Each row was made from one path, in order. Every step used is in the known rows, and no mark comes twice. Write each row's path.
Known rows
rototep > pabik > basu > gisod > vinoduk: [-25   4  22 -42 -19   7  38   7  20   0  19  -7  -8 -42   1  15  19   0
 -16 -18  -2  -2 -20  29]
bazi > guze > basu > gisod > rototep > pabik: [-14 -21  29 -28 -12  11  30  21  27  14  12  13  16   9 -28 -10  -1 -16
 -28   4 -13 -20   8  15]
pabik > vinoduk: [-14  -3 -25  -1  -1   2  20 -17   0 -20  -9   3 -16  -6  20  12  23  -6
   1  29   8  11   5  -4]
rototep > guze > basu > pabik > vinoduk > gisod: [ 28   7   2  -3  -8  -5 -40   4 -23  21  20  16  -4   3   3  -5  -4  32
  24  -7   2 -10  -4 -17]
bazi > guze > basu > pabik > vinoduk: [ 14 -11  -9 -10   9   2   6  -8   9  10   0 -17 -15  -7   4   5  16   9
  25  24 -23  -2 -13  -6]
bazi > gisod: [-26   6  13  -8   9   0   9  -6  -4 -26 -26  -4  -2   9  23  13 -14 -17
  -8  11   8  14  23  22]
gisod > bazi: [-22   1  -6   0   7   7  19  -4   5 -21 -33 -22  12  16   3   5   7 -15
  -9   7   5   5  -2  18]
basu > pabik > rototep: [ 25   2 -13  15  16   1 -19  11   2 -16 -21   7 -29  -9   7  -4   7 -24
  16  11 -28  35  14 -10]
gisod > bazi > guze > basu > pabik > rototep: [ 23 -11   1   4  13   6  -9  19  25  -5 -27 -21 -14  22 -18   1   6 -19
  14  12 -40  16   2   8]
rototep > pabik: [ -4  -4  10 -12 -13   5  34 -18   9   1  -4  -1   9 -18   9   0  14  -6
 -39   4 -24   1 -13   5]
rototep > guze > basu > pabik: [ 47  -7  22   2   5   8 -27  24 -22  10 -21  -5  17  20  -2  -8 -14  23
  -3 -32 -38  -7  -1  -2]
vinoduk > gisod > bazi > guze: [-33  27 -11 -14 -10 -18  13  -4  32  15 -12 -40   2   5 -20  18   2  -1
  -4  11  17  -6   8  33]
gisod > rototep > guze > basu > pabik > vinoduk: [ 40 -21   9  28  25   9 -41  18 -38   4  -5  25   4  16 -11 -33 -17  11
  15 -12 -10   3   2 -26]
rototep > pabik > basu > gisod > bazi: [-45  -9  21 -37 -25  14  58   2  29 -21   0  -2  24  -6   3   8  17   1
 -26 -17   4  -4 -32  31]
gisod > rototep > guze: [ 20   2   4  21  14  -7 -21  31 -24   2 -34   8  15  17 -23  -7 -22   2
 -28 -29  -2  10  33  11]
vinoduk > gisod > rototep > pabik > basu > guze: [ -6  28  52   1  15   0  14 -11   8  55  45 -28  22 -32 -33 -26 -15  22
 -22 -16 -14 -47 -31  25]
rototep > guze: [ 22   5  -5  -1  -8  -4  -6  21  -9  -7 -41  -5  15  19  -1  22   0  14
 -34 -24 -16   9  27  17]
gisod > basu: [ -4  -3 -31 -10  -8   6  24 -20 -13   1 -16 -18  17  10  12  14  -1  11
 -24   5   1  -1  27   9]
rototep > pabik > basu: [ -8  10  28 -26 -13   6  41 -11  11  13  14 -16  17 -31  -1  13   2  19
 -42 -26 -28 -10 -33  25]
pabik > rototep > guze > basu > gisod: [ 28 -18   1 -24 -34  16 -23  58   9 -27 -19  40  -9  51 -11  27   7  -7
 -19 -18 -22  13  52   0]
pabik > basu > guze: [  9  19  26  -7  18   7  23   4  13  23  -5 -56  15  -5  -6  18   3  27
 -15 -14 -35 -31 -12  39]
basu > pabik > vinoduk > gisod > rototep: [-11  17  -9  26  28 -15 -26 -15 -20  16  28  16 -18 -32  -5 -37 -10 -10
  49  26  34   7  -5 -24]
guze > basu > gisod > bazi > pabik > rototep: [  0 -33   0  -6  -7  13  10  31  36 -32   4  16 -14  28   5  15   5 -38
  14  -3 -15   0  -1 -20]

Which path is each row?
[ 39  -3   3  14 -12  -5 -37  29  10   3  11   7  -3  27 -18  17 -18   0
  -7 -36 -19  -7   1 -16] | vinoduk > gisod > bazi > pabik > rototep > guze > basu
[-42  13 -22  -1  -9  -6   6 -27   6 -12   8   0  -8  -2   8   5  18  -8
  16  30  45   1  -8   3] | pabik > vinoduk > gisod > bazi
[-17  12  -5   8   7 -17  10 -10  17   8  18 -20   5 -14   6  10 -11 -10
  12  -6  14 -18 -23  -6] | vinoduk > gisod > bazi > pabik
[-21  13  16  -6  18  -3  -4  -7 -10 -19 -24 -11 -21 -10  17  13 -13 -25
   4  12  15  15  23  25] | bazi > gisod > vinoduk
[-32  23  -5  -9  -4  -8   7 -12  11   2   0 -17   9   4  -8   2   0  -7
   2   7  33 -11   0  18] | vinoduk > gisod > bazi
[-23   8  -6 -14 -26  -1  22 -42   8   7  35  19  -8 -34  16  -3  27   2
 -13  28  16   1 -16 -11] | rototep > pabik > vinoduk > gisod
[-30  16 -29   7   4 -15   3 -23  22   3  -3 -26 -16 -18   2  -1  17   1
  36  34  23  16 -15   6] | basu > pabik > vinoduk > gisod > bazi > guze
[ 13 -32  11  -8 -14  10  10  40   9 -20 -14   5  21  40   4  21  -9   0
  -8 -38 -12 -17  -2  -6] | rototep > guze > basu > gisod > bazi > pabik
[-11 -17  -1  17   8   7  18 -26  -8  -8   9  29  -2 -23   1 -25  13 -19
 -21  24   6  14 -14 -19] | gisod > rototep > pabik > vinoduk
[ 21  -2  20  -9  18   9  -4   4  -8  13   3 -12   8   0   1 -13  -8   4
  19  -2 -27 -17 -18  -5] | guze > basu > pabik
[ 32  -5   6  23  10 -10 -36  13 -23  29  42  23  -5  -1 -19  -4 -29  14
   9 -26  10 -25  -8 -35] | bazi > pabik > vinoduk > gisod > rototep > guze > basu
[ 15   6   9   8   0  -2 -41  14 -27  24  24  31   3  20 -28 -11 -21  17
  -1 -13  27 -19  17 -13] | pabik > vinoduk > gisod > rototep > guze > basu
[-11  19 -18   3   7 -12 -12 -23  -7   7  24   4 -23 -34  17 -11  14   4
  43  28  22  10 -12 -17] | basu > pabik > vinoduk > gisod
[ 13  -2   5   8  -5   2 -34   1 -19   5   5   8   7  22  -1 -14  -3  21
  27  -5  11  -6 -16 -14] | rototep > guze > basu > pabik > vinoduk > gisod > bazi
[ 29 -13  47  21  36   4 -44  28 -42  -2 -23  16  17  29  -8 -34 -55   1
   8 -26  -9   3  20   0] | bazi > gisod > rototep > guze > basu > pabik
[  1  13 -17  18   2 -13  -8   1  25  -8  14  -2 -24  -9  -1  16  -3 -29
  13   2   2   9  -7 -14] | vinoduk > gisod > bazi > pabik > rototep
[  2  16 -12  19   1 -18 -35   7 -23   9   4  26  -5   2 -19  -8 -12   8
  -1  -4  38   7  27  -6] | pabik > vinoduk > gisod > rototep > guze
[ 14  13 -12  34  17 -17 -47   8 -33  13   4  22 -11 -14 -10 -32 -16  10
  27  -2  27  17  11 -18] | basu > pabik > vinoduk > gisod > rototep > guze
[ 40  10 -39  10 -19  -9 -47   5 -21   4 -11  11  -4  10  -1   2  -9  19
  -1 -16  -6  32  48  -7] | vinoduk > gisod > basu > pabik > rototep > guze
[ -8  -6 -17  -3 -22   9  24 -63  -4  23  30 -15  12 -10  20  -8  30  25
 -22  40  -6 -24  -5 -10] | rototep > pabik > vinoduk > gisod > basu > guze
[-36 -33 -30   3  -6   4  36  -4  23 -45  -5   8 -16   1  34  20  24 -26
  25  20  22  14 -17 -22] | basu > gisod > bazi > pabik > vinoduk
[-10 -15  -7  -6 -15  10  35 -36   3 -15   5  16  -8 -22  23  -1  34  -9
 -27  28  -9  13 -19 -11] | rototep > pabik > vinoduk
[-29 -22 -14  -3  -2   0  35  14  27 -32 -12  -6   1   5  21  18   5 -26
  11  -4  11   3 -11  -4] | basu > gisod > bazi > pabik
[  9  -4 -27   2   9   3  11 -22 -20   1 -15 -20  14  -5  22  -7  -6  12
   6   4 -10  10  10  -2] | gisod > basu > pabik
